What can hang from each mark:
tuvesud: koli
subo: fumer koli
fote: borepip subo
vosifi: rilaz vazar
vazar: mezade vosifi
rilaz: borepip vosifi
fumer: lunugoz subo
sadet: koli
mezade: koli
borepip: rilaz
koli: mezade sadet subo

Each row was made from one small tree. The marks that hang from a mark follow it in brackets, in alphabetical order. Every link used is in the known rows. Write each row's tree.
Known rows:
vazar(mezade(koli(subo(fumer))) vosifi): [-43.7   8.3  -4.6  29.4  25.6  36.8  -2.8  20.1  -6.2 -57.9  20.1  15.3
  16.3  -2.6 -28.3   3.1  10.9  15.1 -27.6  26.9  22.2 -12.5 -40.9   0.1
 -45.7   3.3]
borepip(rilaz(vosifi(vazar(mezade(koli(subo)))))): [-45.1  -8.1  -2.8  42.3  30.1  10.4  40.7   9.4  -6.0 -36.4  15.3  12.6
  -3.0 -41.0 -43.5  14.2  21.3  10.7 -22.8  49.9   5.6 -19.3 -36.1   0.4
  -6.3 -16.9]
vazar(mezade): [ -4.6 -22.1   2.1  28.9  28.3  30.5  25.3  15.2  -1.5 -39.9  30.0  17.5
  31.9   1.5 -29.1   0.1  38.6  47.8 -47.5  42.9  -2.6 -16.9 -46.9  -5.6
 -18.3 -11.2]
borepip(rilaz(vosifi(vazar))): [-30.7 -21.3  -1.6  41.7  32.8  -0.2  48.7  -8.7  -7.8 -35.1  19.5  15.4
   3.9 -39.8 -36.8  12.3  40.0  19.3 -20.1  49.6  -9.2 -23.5 -43.8  -7.3
  -3.5 -18.2]
sadet(koli(mezade subo(fumer))): [-25.7  -8.9  19.4  38.5  26.6  22.9  25.9  -8.2 -46.0 -19.4   2.3   9.1
  21.3 -11.8 -31.0   8.1  25.5  25.6 -34.4  43.5  12.5 -17.0 -20.5 -27.0
 -33.1 -12.0]
tuvesud(koli(mezade sadet subo(fumer(lunugoz)))): [ -7.7  -0.8   0.6  48.7  29.1  17.7  -8.1   8.6 -47.1  -4.1   6.2  10.1
  18.2   0.5 -34.7   5.9  14.4  32.0 -30.3  54.6   3.5  -7.6  -7.9 -24.0
 -45.8   9.6]
rilaz(borepip vosifi(vazar(mezade(koli(subo))))): [-39.1  -4.4   4.3  23.0  48.9  25.3  32.1   0.0 -20.7 -53.7  33.5   9.5
  13.6 -11.2 -53.5  -2.5  37.4   3.6  -7.2  44.9 -21.4  -2.4 -21.7  20.9
   0.1 -15.0]
fote(borepip(rilaz(vosifi))): [-25.9 -21.6   9.5  13.5  49.6   8.0  35.2   4.1   0.6 -41.5  36.5  29.2
  24.8 -18.9 -53.0   6.1  54.8  12.9 -16.8  38.3 -33.9 -30.5 -26.5  -6.0
 -12.9 -16.5]
borepip(rilaz(vosifi(vazar(mezade(koli))))): [-40.3 -12.6  -6.7  42.7  24.5   7.7  47.7   8.6   1.1 -40.8  16.2  15.2
  -1.7 -38.8 -38.6  12.0  24.6  18.3 -30.0  50.9   8.7 -30.0 -48.5   1.2
  -6.9 -12.9]
sadet(koli(mezade subo)): [-21.2 -18.2  12.4  42.3  28.2  25.2  33.9  -3.7 -43.6 -22.3   6.5   5.9
  22.1 -16.4 -39.9  12.8  26.3  28.2 -45.2  47.5   3.2 -14.4 -30.7 -17.9
 -27.7 -16.9]
koli(mezade subo(fumer(lunugoz))): [ -5.2   6.7  15.6  37.6  29.7  17.3  13.8  -9.4 -49.5 -12.1  22.7  17.9
  15.1   4.7 -32.0   0.5  34.4  38.3 -26.8  41.3   2.7  -3.7 -16.9 -30.0
 -22.1  -4.8]
sadet(koli): [-24.3 -18.4  14.6  35.2  32.8  18.4  42.5 -13.8 -30.6 -36.3  15.3  13.2
  32.4 -20.0 -35.3   8.2  42.0  25.0 -48.9  47.6  -5.0 -30.6 -37.4 -18.7
 -30.9 -18.9]
fumer(lunugoz subo(koli)): [-20.6   1.8  27.7  34.4  44.4  18.8  23.1 -13.6 -66.1 -44.5  38.8  17.6
  11.5  -8.9 -38.1  14.0  38.1  25.6 -23.6  62.1 -25.0  -5.6 -35.4 -25.4
 -18.1 -10.8]
mezade(koli(sadet subo(fumer))): [-36.1  27.3   4.6  39.0  39.6  22.8  11.0 -12.7 -33.1 -27.5   3.8   2.0
  37.0 -18.0 -43.8   5.3  28.1  -2.9 -19.6  46.6  18.9 -23.9  -8.0 -20.9
 -38.3   3.6]
borepip(rilaz(vosifi(vazar(mezade)))): [-31.7 -22.8  -3.3  42.7  27.5   6.3  46.1   7.9  -0.7 -37.5  20.9  14.4
   1.3 -33.8 -34.9  10.8  30.9  25.9 -22.7  49.5  -1.0 -20.7 -47.7  -0.1
  -2.8 -18.0]
subo(fumer(lunugoz)): [-10.4  11.8  20.5  29.0  33.6   6.3  23.6 -21.8 -37.9 -28.5  34.8  29.6
  25.7   3.6 -24.5  -7.2  52.4  33.9 -28.3  41.6  -4.0 -26.4 -21.7 -33.7
 -27.6  -6.3]
tuvesud(koli(sadet subo)): [-14.5 -13.3  -0.5  40.6  45.9  21.2  -6.0   2.4 -30.4 -16.8   7.6   6.7
  31.8 -15.4 -44.0  11.7  27.0  17.0 -31.5  54.2 -16.1  -4.0  -6.4 -16.2
 -44.5  -1.2]
fumer(lunugoz subo): [-10.4   2.4  15.6  37.4  41.8  19.3  23.0 -11.1 -57.3 -41.4  41.6  25.5
  16.6  -4.7 -50.7  13.0  47.9  30.6 -30.2  59.9 -31.9  -1.4 -29.7 -14.3
 -11.7 -11.5]
fote(borepip(rilaz(vosifi)) subo(fumer koli)): [-39.8   0.4  41.7 -24.6  56.7  11.2  21.6 -10.7  -3.8 -39.8  22.7  28.2
  20.3 -19.7 -34.4  12.3  42.3  -2.3  19.8  19.6 -37.4 -38.6  -4.7 -22.0
 -28.5  -0.5]
vazar(mezade(koli(sadet)) vosifi(rilaz)): [-44.4   3.7 -19.8  40.2  21.5  32.2  30.7  30.3  -8.3 -53.5   5.1  -5.3
  16.9 -15.2 -32.4  12.7   3.7  15.4 -24.1  32.0  19.2 -24.0 -62.3  17.9
 -41.9   1.8]
tuvesud(koli(mezade sadet subo(fumer))): [ -7.9 -11.5  -1.5  42.9  30.7  21.8 -11.2   7.3 -35.9  -4.3  -4.1   6.8
  24.1  -3.5 -31.6   7.5  16.1  29.2 -28.4  50.2   5.2  -8.2  -8.8 -23.6
 -46.8  11.0]
rilaz(borepip vosifi(vazar)): [-24.1 -16.8   6.6  22.0  52.7  12.7  41.4 -21.5 -23.1 -52.1  37.0  12.3
  21.4 -11.5 -47.2  -3.6  58.3  10.3  -3.3  44.7 -37.2  -8.3 -28.7  12.4
   2.7 -16.8]
rilaz(borepip vosifi): [-18.9 -14.3   4.7  26.0  49.5  16.7  17.4 -18.1 -16.7 -55.3  39.3  20.8
  25.8  -1.2 -51.7  -6.7  61.2   6.8 -10.3  39.4 -36.5 -16.9 -25.1   4.7
  -7.5 -12.6]
rilaz(borepip): [ -5.6 -20.1  11.5  13.5  55.1  18.7  24.6 -18.5 -16.9 -39.6  36.0  27.6
  40.9  -1.2 -50.5   0.1  55.9  19.2 -21.2  45.5 -29.4 -24.1 -21.1  -4.2
 -17.6  -8.5]
subo(koli(mezade)): [ -6.4 -24.9  14.6  29.4  27.4  19.2  34.1 -12.2 -30.0 -31.1  15.8   5.7
  23.1  -8.9 -13.9   4.9  35.2  43.1 -42.3  44.8   4.1 -27.4 -59.5 -30.5
 -24.8  -3.5]
rilaz(borepip vosifi(vazar(mezade))): [-24.6 -19.7   3.6  23.2  46.0  21.5  37.6  -1.3 -14.5 -54.5  39.7  10.9
  19.2  -3.4 -44.4  -5.2  46.6  18.9  -7.0  45.1 -27.6  -4.6 -33.3  21.1
   3.9 -16.8]
vazar(mezade(koli(sadet)) vosifi(rilaz(borepip))): [-45.3   2.0 -15.9  31.5  32.0  32.4  26.7  29.5  -8.4 -55.9  11.4   1.1
  20.2  -9.4 -42.2  10.5   3.3   5.9 -10.8  34.1  11.7 -25.9 -50.4  27.0
 -40.4   3.3]
sadet(koli(mezade subo(fumer(lunugoz)))): [-26.0   0.7  21.5  44.5  25.0  18.3  29.0  -7.5 -57.3 -17.5  12.0  12.8
  15.2  -8.0 -34.1   5.9  23.2  28.4 -36.3  47.3  11.1 -16.3 -19.5 -27.8
 -32.3 -13.3]
vosifi(rilaz(borepip) vazar(mezade(koli(sadet)))): [-35.9  -5.1   1.9  16.8  47.0  19.3  77.9  12.4 -27.6 -27.4   5.5  -3.7
  21.0 -27.9 -44.8  13.4  19.1  15.5  -8.2  50.7  -5.9 -20.4 -35.7  24.6
  -7.0 -11.3]

Which tree is each row?
[-43.8  -4.4 -10.3  19.0  32.8  31.9  30.3  24.8  -4.1 -59.6  16.9  16.4
  12.3 -10.4 -40.2   9.5  11.0  11.8 -22.1  26.8   2.5 -26.6 -55.1  22.6
 -36.4  -1.6] | vazar(mezade(koli) vosifi(rilaz(borepip)))
[-39.0  -4.7   5.9  17.8  40.6  19.6  78.3  10.7 -29.5 -23.8   1.6  -1.7
  10.0 -38.3 -34.5  17.7  21.8  24.8 -27.6  42.1  -7.3  -7.2 -40.5   8.2
  -5.6 -21.2] | vosifi(rilaz vazar(mezade(koli(subo))))
[-40.7  -6.3  10.5   7.0  53.4  20.5  73.7   8.5 -30.4 -26.5   9.3   5.6
  13.4 -30.8 -47.3  15.0  21.3  12.3 -10.4  44.7 -16.7  -8.7 -26.6  20.1
  -3.9 -18.9] | vosifi(rilaz(borepip) vazar(mezade(koli(subo))))
[ -7.6  17.3   6.3  57.3  27.9  18.6   8.4  -1.7 -57.0  -6.6  13.5  -5.9
  27.5   6.3 -36.5   2.1  21.7  29.5  -9.3  52.4  18.5  -3.0 -13.7 -22.3
 -28.0   2.8] | koli(mezade sadet subo(fumer(lunugoz)))
[-33.7  28.7  14.2  29.4  39.3  16.9  18.6 -17.2 -38.2 -31.3  21.0  25.0
  21.0 -15.4 -43.3   1.6  36.4   7.2 -36.1  41.9   5.3 -24.1 -11.3 -26.8
 -32.2  -3.5] | mezade(koli(subo(fumer(lunugoz))))
[-23.9 -24.1  10.8   6.8  51.0  16.2  78.8   7.6 -24.1 -26.5  15.6   5.8
  19.3 -22.3 -37.7  11.8  33.3  30.2  -8.8  44.6 -25.4  -9.1 -37.4  19.3
   1.7 -21.8] | vosifi(rilaz(borepip) vazar(mezade))
[-15.1  -2.5  17.4  37.6  24.1  16.7  18.4 -12.7 -40.0 -21.2   1.3  -8.6
  32.0   0.3  -3.4  -0.5  23.6  30.7 -10.7  46.8  30.9 -31.5 -39.4 -38.7
 -37.9   9.9] | subo(fumer koli(mezade sadet))
[-28.1 -19.8  -8.3  28.1  26.0  27.8  31.1  24.0  -5.3 -51.9  18.3   7.9
  15.1  -7.8 -22.5   9.7  21.2  33.7 -24.4  24.3  -5.4 -10.6 -64.9  11.0
 -31.7 -10.8] | vazar(mezade vosifi(rilaz))
[-33.9  -9.0   0.5  22.7  43.2  22.5  39.3   0.1 -13.7 -57.5  34.4  12.3
  15.8  -9.0 -48.5  -5.0  40.3  10.3 -15.0  46.1 -18.1 -13.7 -33.2  22.3
   0.2 -11.8] | rilaz(borepip vosifi(vazar(mezade(koli))))
[-13.6   3.7  15.4  51.5  32.5  22.3  22.2  -1.7 -73.2 -35.1  27.7  -0.8
  13.5  -2.6 -38.5  15.6  22.4  32.0 -19.4  69.0  -5.2  -5.5 -41.5 -19.3
 -19.7   0.1] | fumer(lunugoz subo(koli(mezade sadet)))
[-16.0  -9.6  40.2 -32.8  64.6  25.5  32.0 -13.3 -10.6 -41.9  32.0  21.2
  43.6  -8.8 -40.4  13.4  55.1  15.5  -8.5  22.7 -57.8 -27.4 -15.3 -14.6
 -29.3  -3.3] | fote(borepip subo(koli))
[-14.9  13.5  20.9  47.1  22.1  10.3  22.4 -10.8 -57.9 -20.5  17.4  -2.7
  22.0   6.9  -8.2  -3.2  20.5  35.4 -14.1  53.4  28.7 -31.1 -37.5 -39.3
 -37.6   7.8] | subo(fumer(lunugoz) koli(mezade sadet))
[-23.2 -20.4  14.4   5.9  59.6   5.1  83.4 -18.6 -36.7 -23.4  13.1   7.7
  22.8 -31.8 -41.0  13.9  47.9  19.1  -4.9  44.2 -37.3 -13.4 -32.0   9.0
  -0.1 -22.0] | vosifi(rilaz(borepip) vazar)
[-26.0  20.2  27.9  40.6  36.3   7.3  19.9 -20.0 -54.9 -28.4  23.9   0.5
  29.4  -0.4 -11.7  -4.2  31.0  20.0  -5.4  53.0  15.7 -30.4 -26.2 -41.4
 -39.9   0.4] | subo(fumer(lunugoz) koli(sadet))
[-12.9   4.7  28.8  31.2  23.4   8.8  26.8 -16.5 -51.9 -24.3  23.6  16.1
  11.7   5.4  -5.1  -5.2  30.7  42.5 -27.5  44.8  16.2 -30.8 -42.2 -45.5
 -31.8   1.4] | subo(fumer(lunugoz) koli(mezade))
[-19.1  14.6  24.3  29.5  46.9  13.4  10.2 -20.3 -46.6 -22.6  31.5  22.0
  24.4  -4.4 -35.7  -0.4  46.2  19.5 -16.6  40.7 -12.6  -3.2  -2.7 -32.4
 -25.6 -13.7] | koli(subo(fumer(lunugoz)))
[-20.6   9.8  36.5 -20.9  55.6   6.9  29.8  -5.6  -8.3 -25.8  36.0  45.1
  26.4 -10.9 -50.5  12.5  46.0  14.0   3.4  27.0 -41.6 -38.5   5.0 -17.3
 -28.5   0.5] | fote(borepip(rilaz) subo(fumer(lunugoz)))
[-26.5   7.3  -4.9  41.3  30.3  37.3  15.0  21.9 -12.7 -36.9  16.2   1.1
  31.9  -8.3 -44.6   4.9  16.1  20.6 -38.9  50.1  18.4 -15.4 -30.0   0.1
 -28.8  -2.5] | vazar(mezade(koli(sadet subo)))
[ -6.2 -20.0   6.8  27.0  31.4  20.4  -7.6   1.6 -30.3  -9.3   4.0  26.1
  15.1  -4.7 -27.5   5.7  26.8  36.7 -42.5  41.6  -6.2  -8.6 -13.2 -29.6
 -41.9   5.2] | tuvesud(koli(mezade subo(fumer)))
[-22.4 -22.5   6.6  17.9  38.2  15.0  83.3   8.0 -23.8 -23.0   8.3  -1.0
  16.0 -29.2 -23.6  14.0  33.2  41.9 -25.6  42.1 -16.0  -6.3 -52.5   7.5
  -0.6 -23.4] | vosifi(rilaz vazar(mezade))
[-17.8  -2.9  34.4 -20.0  64.3  26.9  28.6  -8.7 -15.1 -38.3  26.4   6.2
  51.7  -7.7 -43.0  13.9  46.9  10.1   2.8  30.0 -48.2 -27.2 -11.7 -10.1
 -32.7   1.7] | fote(borepip subo(koli(sadet)))
[-41.2  -7.1 -11.0  52.4  24.2   8.9  45.2  12.4  -2.5 -37.0  12.0   3.3
   4.4 -38.0 -41.0  12.7  18.1  13.5 -21.4  56.0  16.6 -29.5 -45.0   4.8
 -10.0  -8.9] | borepip(rilaz(vosifi(vazar(mezade(koli(sadet))))))
[-28.5 -17.0  -0.8  18.0  48.1  15.5  33.0  -8.9 -20.6 -50.5  20.5  16.0
  21.1 -14.4 -37.9  11.1  39.5  10.5  -6.0  25.6 -27.5 -17.6 -46.1   6.8
 -32.3  -9.8] | vazar(vosifi(rilaz(borepip)))
[ -1.7  -6.3  -5.5  55.1  31.0  27.4  14.1   2.8 -39.5 -12.3   6.9 -15.0
  35.4  -5.2 -44.4  10.2  25.3  29.7 -21.1  52.5   6.9   0.0 -25.6 -10.6
 -22.5  -1.8] | koli(mezade sadet subo)
[-38.0   3.4  -5.9  47.6  31.3  25.4  35.9   5.0 -23.0 -47.1  19.2 -11.8
  16.3 -19.3 -38.4   1.5  31.2  14.0 -18.9  47.6  -1.6   1.0 -36.1  10.3
  -5.7 -14.1] | rilaz(vosifi(vazar(mezade(koli(sadet subo)))))
[-52.7   9.2  -3.3  24.4  28.5  31.8  18.7  22.8 -14.3 -49.3   5.8   9.8
   6.9 -15.2 -27.9  10.6   6.5   9.5 -17.2  21.0  13.7 -13.2 -43.3   4.8
 -42.0  -3.7] | vazar(mezade(koli(subo(fumer))) vosifi(rilaz))
[-14.0 -16.5  12.0  40.1  34.9  30.2  16.7  -2.9 -51.7 -36.6   7.9  -8.4
  25.9  -9.4 -31.7  19.5  25.7  26.9 -15.0  61.4  -2.0  -7.0 -43.4 -18.3
 -20.9   2.6] | fumer(subo(koli(mezade sadet)))
[-34.5  -3.6  -2.2  27.4  33.4  18.1  83.3  13.4 -26.5 -24.6  -2.1 -11.5
  17.9 -35.2 -30.9  16.0  19.0  27.5 -25.4  48.4   3.3 -17.9 -50.3  12.7
  -8.8 -13.9] | vosifi(rilaz vazar(mezade(koli(sadet))))
[ -1.2 -28.9  -0.2  31.4  33.0  22.8   0.2   5.7 -27.1 -12.4   7.8  22.4
  15.9  -9.7 -36.9  11.0  27.4  39.7 -53.7  46.0 -16.4  -5.7 -24.0 -19.9
 -36.1   0.0] | tuvesud(koli(mezade subo))
[-12.2 -23.5  17.8  27.6  35.7  29.7  20.2  -8.1 -47.0 -40.3  13.2   7.1
  18.9 -10.6 -28.8  18.6  33.6  33.2 -25.8  54.4 -12.0  -7.5 -46.9 -22.9
 -16.9  -2.5] | fumer(subo(koli(mezade)))
[-33.5  18.4  12.7  22.9  40.8  20.8  14.7 -18.9 -27.3 -32.0  10.7  21.7
  26.7 -19.5 -39.8   4.1  37.9   4.6 -33.5  38.3   6.9 -24.6 -11.9 -26.5
 -33.2  -2.6] | mezade(koli(subo(fumer)))
[-33.5  -9.3   3.1  18.1  34.3  16.9  86.0   9.7 -22.8 -26.8   2.2   1.0
  11.5 -35.9 -29.4  15.2  25.8  32.2 -34.8  42.6  -4.5 -18.9 -52.9   8.9
  -5.4 -17.4] | vosifi(rilaz vazar(mezade(koli)))
[ -6.0  -9.4   8.6  33.1  30.3  16.3  -4.3   2.9 -40.7  -8.4  13.7  29.9
   8.6  -0.9 -30.8   4.5  24.2  38.9 -44.6  45.6  -8.0  -7.2 -11.9 -30.0
 -41.0   3.4] | tuvesud(koli(mezade subo(fumer(lunugoz))))
[-31.4  -7.3  -4.6  37.2  26.6  21.9  45.8   0.9 -12.6 -53.4  25.1   3.6
  11.4 -17.5 -31.8  -1.5  41.7  25.9 -35.6  42.4  -6.7 -10.3 -51.5   7.5
  -2.3 -14.0] | rilaz(vosifi(vazar(mezade(koli))))
[ -3.3 -20.3  -8.0  47.6  31.8  24.8  -3.6  11.6 -32.8  -8.6   0.6   3.4
  25.1  -8.4 -40.6  12.3  17.6  32.0 -39.7  54.9  -4.8  -5.0 -19.0 -14.6
 -41.5   6.2] | tuvesud(koli(mezade sadet subo))
[-37.2   7.6  28.4  37.1  39.3  15.3  26.6 -16.4 -55.0 -26.2  18.5  16.8
  22.5 -15.5 -37.1   5.2  33.4  12.8 -28.0  46.7  -1.5 -15.7  -6.9 -29.5
 -35.4 -20.7] | sadet(koli(subo(fumer(lunugoz))))
[-23.7  -5.3  -3.6  33.2  29.0  24.8  55.0  10.4 -15.2 -35.1  15.5  -3.7
  29.3 -19.7 -31.2   5.9  24.7  34.3 -38.5  55.8  13.5 -17.4 -47.6   7.3
 -13.8  -5.1] | vosifi(vazar(mezade(koli(sadet))))
[-30.4 -21.4  -4.9  18.9  37.5  28.8  26.9  23.3  -6.1 -55.1  24.3  13.9
  16.8  -2.4 -33.6   8.3  21.1  23.9 -10.8  26.0 -12.4 -12.5 -54.2  20.3
 -30.1  -9.1] | vazar(mezade vosifi(rilaz(borepip)))
[-33.5  -4.6 -14.3  32.6  18.7  36.1  12.7  23.8   4.7 -65.7  25.0  15.8
  18.5  -3.3 -29.2   3.8  16.0  26.9 -45.7  31.7  18.0 -24.7 -63.9   8.5
 -42.0   3.4] | vazar(mezade(koli) vosifi)
[-26.1   4.1  24.5  30.6  37.9  13.6  15.7 -21.1 -37.8 -29.3   8.5  -5.1
  39.7  -7.1  -6.3  -1.4  33.4  16.1  -2.5  46.3  18.5 -30.8 -27.3 -41.0
 -41.3   2.7] | subo(fumer koli(sadet))
[ -8.0 -16.1   6.9  44.7  26.9  20.4  30.2  -5.3 -36.2 -26.5   8.5 -13.6
  32.3  -7.0 -18.1   6.9  24.9  35.9 -28.1  53.1  15.8 -26.6 -55.2 -24.9
 -29.5   2.4] | subo(koli(mezade sadet))
[-22.6   9.2  21.7  47.0  43.8  20.0  20.5  -9.6 -70.7 -41.6  32.7   2.1
  19.4  -8.1 -40.9  15.3  30.1  20.2 -12.9  68.5 -14.8  -5.1 -31.8 -20.4
 -21.7  -6.3] | fumer(lunugoz subo(koli(sadet)))
[-22.6 -10.9   1.4  23.8  29.8  23.6  58.2   6.3 -12.3 -37.8  20.1   8.6
  23.6 -20.4 -29.2   5.9  31.1  39.4 -47.4  50.0   5.9 -18.1 -50.5   3.4
 -10.6  -9.1] | vosifi(vazar(mezade(koli)))
[-35.7  -3.8  27.2  -5.8  56.9  16.1  27.7   0.0  -3.9 -40.9  22.3   8.7
  28.4 -24.6 -49.1  19.7  35.4  -4.1  16.4  32.1 -40.7 -33.8 -13.1  -5.5
 -26.6  -1.5] | fote(borepip(rilaz(vosifi)) subo(koli(sadet)))
